Known rows, with every step that occurs
Z C A B: 2.725 1.154 1.040 2.774 0.126 4.106 -0.316 1.593 0.852 -3.093 -0.474
 -2.806 3.116 -0.823 -3.346 1.600 -0.748 -2.019 -3.792 2.339 -2.284
 -1.423 -1.560 -3.128 6.821
Y B V C: 4.163 0.340 -1.496 5.650 4.056 3.393 -1.297 -1.159 1.732 5.182 2.650
 -6.803 5.786 -0.328 2.757 -0.872 -3.990 -3.458 -1.372 0.973 1.252
 -1.411 -0.505 -2.750 4.126
S N: -0.858 1.522 -0.799 3.091 1.490 3.098 -1.480 2.046 -2.170 0.603 -4.177
 -0.462 4.852 -2.125 -4.878 1.285 -5.160 -1.711 -2.715 1.463 -6.794
 0.408 -0.487 -2.438 3.100
Y C: -1.070 -0.217 1.677 2.991 -0.259 2.947 0.106 0.924 -0.300 3.571 -2.568
 -2.771 7.680 -1.688 -0.613 4.647 -1.284 -3.544 -1.717 0.869 -3.608
 3.483 1.259 -5.509 5.145
Y N S B V C A: 7.978 -1.931 -4.199 2.510 3.614 3.757 -1.776 -1.528 3.887 -2.972 3.525
 -1.789 4.214 -3.576 1.052 1.582 0.218 -3.527 -3.127 -1.886 0.587 -5.770
 -1.762 4.403 6.063
Z C S: -0.829 -1.337 1.556 0.573 -1.677 1.970 3.813 2.941 2.374 1.212 -0.767
 -2.402 4.245 -2.293 -3.905 0.464 1.496 1.085 -2.081 -1.450 -4.295
 -0.254 4.798 -2.710 5.838
Z B: 1.481 1.956 -0.023 2.837 -1.700 6.001 -2.397 0.253 1.724 3.054 -2.265
 -0.752 5.530 -3.675 -4.487 -0.775 -4.025 -0.075 -0.833 4.558 -4.184
 1.194 -2.799 -4.810 4.769
T B V C S N Y: -0.343 -0.508 -2.062 0.698 7.145 2.266 -0.866 0.810 3.027 5.050 3.324
 -2.193 3.429 -6.509 6.630 -4.324 -0.176 -1.061 0.107 1.328 3.629 -2.909
 -0.288 -1.593 4.146
B V: 1.484 2.130 -0.889 5.356 -3.153 5.066 1.026 1.072 1.484 5.457 0.379
 -4.593 6.123 -1.220 -2.973 0.469 -4.000 -1.335 -2.965 0.275 -2.789
 0.695 -0.786 -2.219 1.723
Z B V C: 4.615 3.391 -1.320 4.097 2.729 6.893 -0.267 -3.321 2.432 2.944 1.638
 -4.674 6.646 -3.187 -0.986 -2.285 -3.518 -0.284 1.005 2.501 0.926
 -2.277 -0.712 -7.064 4.866
S C: 1.458 1.419 -1.646 4.664 1.715 3.191 0.836 5.222 -1.101 0.923 -4.611
 -1.358 5.832 -2.233 -2.804 0.442 -4.952 -3.445 -2.451 -0.061 -6.726
 0.316 0.438 -3.096 4.892
S C A: 2.872 0.183 -2.701 4.454 2.147 3.846 -0.980 4.835 1.477 -4.507 -2.088
 -0.617 3.967 -4.599 -1.958 3.439 -1.333 -4.529 -3.175 0.352 -5.638
 -1.363 0.249 -0.292 5.952
T B A: 4.148 0.409 -0.917 1.851 -0.488 4.760 -5.500 0.850 1.440 3.233 0.864
 -1.938 3.288 -2.948 2.072 1.310 -5.166 -4.380 -0.731 5.777 -2.353
 -0.463 -3.624 0.753 1.915
C V: -2.712 -0.461 0.762 5.048 -3.409 4.186 1.318 0.038 0.935 4.576 -1.157
 -3.689 5.963 -1.546 -2.780 3.997 -2.581 0.797 -1.226 0.582 -5.463
 -1.122 2.971 0.244 4.182
N Y B: 1.011 -1.682 -0.627 4.434 -0.691 2.246 -1.104 2.845 3.328 7.193 -0.038
 -0.959 4.195 -2.149 3.536 -0.663 -3.039 -1.435 -4.543 4.949 -2.344
 3.565 -5.128 -2.009 2.367
N Y B V C: 4.062 -0.282 -2.186 5.654 3.549 3.284 0.967 -0.672 3.842 7.420 3.838
 -4.749 5.063 -1.509 7.186 -2.279 -2.335 -1.445 -2.748 3.012 2.825
 -0.051 -3.363 -4.300 2.608
C S N Y: -2.496 -1.156 -0.264 0.225 -0.739 0.485 1.759 4.210 2.569 3.349 -1.768
 2.480 3.393 -5.554 0.250 -0.092 0.121 0.947 -3.195 0.959 -4.583 2.231
 0.250 -0.083 2.616
N S: 0.771 0.366 -0.968 1.695 -6.697 3.753 3.411 1.701 3.514 1.971 -0.571
 -1.442 3.410 -0.620 -1.390 1.113 -1.904 2.988 -4.384 -0.169 -6.006
 2.376 0.674 -1.225 3.099
V C: 1.974 1.015 -1.828 4.270 2.351 4.464 2.120 -0.559 1.041 0.017 -1.828
 -2.843 5.452 -1.558 -1.892 1.931 -1.628 -0.269 -1.552 0.162 -3.831
 -1.031 2.720 -6.500 4.455
Z C R: 1.173 -2.005 -0.958 3.998 2.696 5.236 3.332 -1.608 -0.319 -2.386 -2.744
 -4.194 2.931 -0.894 -1.442 1.760 -1.710 -0.391 -2.199 0.251 -7.139
 0.331 0.449 -1.197 5.800
N Y: 0.203 0.240 -1.274 4.216 -3.108 4.053 2.684 2.294 3.206 4.894 -1.679
 0.260 4.497 -3.035 0.445 0.667 -1.456 0.809 -4.590 3.220 -4.441 2.937
 -2.734 -4.506 1.540
N S B A: 7.716 0.415 -2.416 1.890 -5.338 4.666 -0.021 2.442 2.217 0.966 0.797
 0.483 3.037 -1.912 2.799 0.095 -5.007 0.572 -3.375 0.633 -4.036 -0.607
 -4.995 3.962 1.453
A B V C S: 1.575 2.352 0.160 1.614 -0.910 1.746 2.962 0.967 2.593 5.280 1.920
 -5.171 5.052 -1.212 0.016 -1.722 -1.210 -1.500 -0.917 -2.594 1.361
 -0.714 2.681 -0.648 5.019
Z B V C S N Y: 1.739 1.348 -1.138 0.107 4.442 3.211 0.992 -1.300 3.940 3.997 2.548
 -0.442 4.724 -6.816 3.624 -4.337 -0.127 1.223 1.139 2.058 1.970 -1.965
 -0.646 -3.959 4.398

Rows
-2.011 -0.331 1.013 2.056 3.523 1.582 0.179 1.383 -1.391 3.554 -2.998
 0.901 6.695 -3.627 3.450 2.868 -1.657 -2.360 -2.849 3.115 -3.171 3.547
 -2.154 -6.271 3.534 -> S N Y C
-2.631 -0.646 0.348 0.060 -0.438 0.430 -0.368 3.803 0.378 1.395 -2.867
 0.173 4.113 -3.981 -4.214 1.145 -1.628 -0.931 -1.739 -1.069 -6.241
 0.858 3.017 1.358 4.111 -> C S N
4.762 -0.815 -2.029 2.453 -1.764 2.775 -1.524 1.786 1.413 5.126 0.254
 -1.449 5.732 -1.525 -2.113 -1.230 -4.500 -3.126 -4.213 -1.087 -2.640
 -1.418 -4.314 5.157 3.481 -> Y N S B V
5.269 0.574 -0.996 0.589 -0.214 0.194 -1.875 3.306 2.370 -0.223 1.354
 -1.587 3.697 -0.791 -0.385 1.397 -3.147 -6.998 -4.187 -0.060 -2.254
 -1.264 -2.267 6.570 6.011 -> Y N S C A B V
1.209 -0.951 -0.580 1.648 6.135 -0.294 -2.141 0.578 1.174 3.699 2.679
 -4.965 4.530 -2.589 2.698 -1.748 -2.387 -3.375 0.310 -1.403 0.884
 -2.365 2.320 1.648 5.077 -> Y B V C S N
3.591 1.727 -1.536 3.319 2.199 4.078 -0.841 -0.243 1.859 -3.425 -0.033
 -2.498 3.163 -1.924 -0.799 2.865 -0.416 -2.598 -2.274 1.546 -1.186
 -1.776 -0.281 -2.823 6.413 -> V C A B
4.487 3.511 -1.618 4.792 1.205 3.625 -1.549 4.760 0.436 0.112 0.239
 -3.887 4.629 -2.467 -0.671 -0.099 -4.311 -6.396 -3.257 0.060 -1.076
 -1.599 -3.347 1.595 5.656 -> S C A B V
4.076 0.511 -3.445 4.473 5.951 6.702 -4.136 -1.627 3.816 -1.097 4.676
 -5.716 3.644 -4.920 3.117 0.481 0.016 -3.655 -0.677 2.370 3.518 -5.151
 -0.664 -2.100 5.866 -> T B V C A
-1.649 0.163 -0.333 5.349 0.917 3.059 1.826 3.406 -1.057 2.738 -2.950
 -3.268 6.437 -2.358 -1.369 2.235 -4.101 -1.662 -0.745 -0.788 -6.303
 -2.713 3.464 0.369 6.096 -> S C V
-0.520 -1.505 -0.144 2.063 4.024 2.136 -1.863 0.875 1.026 -1.592 -0.487
 1.426 5.039 -5.806 4.334 5.699 1.797 -3.597 -3.344 3.340 -1.976 2.005
 -2.240 -3.662 4.746 -> S N Y C A
2.206 -1.461 -1.015 0.179 0.332 -0.043 0.542 3.717 0.762 0.502 -3.420
 0.854 4.805 -0.911 -2.690 1.920 -3.807 -4.079 -3.610 -0.033 -8.078
 0.382 1.442 1.960 5.569 -> Y N S C
3.965 2.665 0.840 3.762 -0.479 4.898 0.022 0.608 1.539 -0.312 2.574
 -5.506 3.982 -0.412 -2.202 0.036 -1.483 -2.652 -3.613 1.447 0.627
 -2.393 -2.193 -2.053 5.446 -> Z C A B V
2.549 1.660 -2.540 4.527 5.385 6.181 -2.169 -1.099 1.350 4.122 2.318
 -6.286 5.271 -2.724 2.258 -2.303 -3.289 -2.789 -0.023 2.040 2.331
 -3.412 -0.458 -4.731 4.823 -> T B V C
-0.828 -1.167 -1.604 0.248 4.130 0.500 3.452 1.486 2.604 0.944 -0.861
 1.416 3.477 -5.211 2.529 -0.066 1.614 1.410 -1.445 -0.182 -2.534 -0.403
 2.821 -3.281 3.875 -> V C S N Y
-0.816 0.776 -1.217 3.072 1.195 3.011 0.433 2.254 -0.123 2.674 -3.076
 1.536 4.337 -3.635 -0.327 0.077 -3.459 0.205 -4.125 3.451 -5.408 1.680
 -3.217 -4.010 1.606 -> S N Y
5.405 -1.463 -3.206 5.676 4.134 3.938 -0.950 -1.214 6.271 2.020 6.175
 -3.850 3.474 -3.701 8.192 0.560 1.006 -2.596 -3.209 3.333 3.951 -1.514
 -3.659 -1.853 3.705 -> N Y B V C A
-3.942 -1.641 2.518 -0.851 1.880 -0.805 -0.720 2.656 -0.996 2.275 -2.664
 -0.714 6.436 -3.903 -0.392 3.967 0.099 -3.544 -0.398 -1.445 -4.147
 2.417 4.189 -0.901 6.291 -> Y C S N
0.612 2.214 -0.476 0.697 2.945 0.298 3.024 1.376 1.626 5.399 1.558
 -1.642 3.967 -3.258 4.013 -3.311 -1.412 -0.460 -1.697 -0.421 2.083
 -0.516 -0.580 -1.402 3.490 -> A B V C S N Y
2.123 -2.103 -1.162 2.711 1.666 0.486 2.195 0.970 6.430 8.061 5.104
 -3.984 4.108 -3.447 7.684 -2.488 1.331 -0.732 -1.537 0.293 3.469 0.303
 0.071 -0.345 3.416 -> N Y B V C S
4.720 1.084 -3.068 5.267 2.386 5.872 0.605 -2.072 4.068 -2.666 3.506
 -4.976 4.505 -3.226 0.316 3.269 0.973 -1.914 -1.926 -0.362 0.428 -3.442
 1.804 -2.827 4.368 -> B V C A
3.016 -0.134 -0.323 3.413 0.455 3.943 2.292 4.175 1.008 3.859 0.967
 -4.027 5.710 -3.497 -2.082 -4.378 -1.162 -0.563 -2.038 -3.540 0.380
 -3.627 -0.570 0.316 5.653 -> Z C S B V
0.895 -2.152 0.101 -0.131 -4.033 0.738 -0.015 0.476 2.817 2.394 -1.896
 0.139 4.361 -0.177 -4.007 3.305 -2.011 -1.517 -4.291 1.236 -7.204 1.916
 1.039 2.026 3.542 -> Y N S
3.101 2.826 -0.580 4.478 -3.233 4.632 -1.799 1.426 2.339 2.069 2.325
 -4.172 4.208 -1.606 -2.112 1.448 -2.637 -3.734 -3.980 1.526 0.030 0.063
 -3.688 1.472 3.740 -> C A B V
5.607 2.183 -3.868 7.071 4.576 6.526 0.699 0.537 -0.515 2.545 0.098
 -4.471 6.683 -2.759 0.299 -2.569 -4.509 -1.918 -1.545 -1.908 0.663
 -4.194 -2.553 -3.267 4.488 -> S B V C
7.225 1.094 -4.799 6.879 5.195 7.079 -1.371 0.142 1.834 -2.635 2.390
 -3.872 4.890 -4.956 0.925 0.135 -0.742 -2.668 -2.071 -1.594 2.019
 -5.953 -2.855 -0.675 5.490 -> S B V C A
7.912 -1.788 -1.600 -0.050 -2.712 1.566 -3.187 1.213 1.450 1.727 -0.128
 1.971 3.947 -1.349 0.220 2.159 -5.003 -4.284 -3.313 1.798 -5.491 -0.989
 -4.579 7.051 2.166 -> Y N S B A
3.201 0.488 -2.708 3.195 -3.917 4.885 1.364 3.943 1.681 1.766 -1.933
 -0.284 3.767 -2.031 -0.904 -1.784 -3.876 2.276 -4.540 -1.250 -4.422
 0.017 -3.741 0.973 4.100 -> N S B
1.474 0.359 -1.224 2.514 -0.130 2.562 3.742 0.063 4.251 3.491 2.383
 -5.033 5.206 -2.835 -0.013 0.102 0.996 -0.187 -0.467 -3.379 -0.166
 -1.403 5.453 -1.625 4.128 -> B V C S
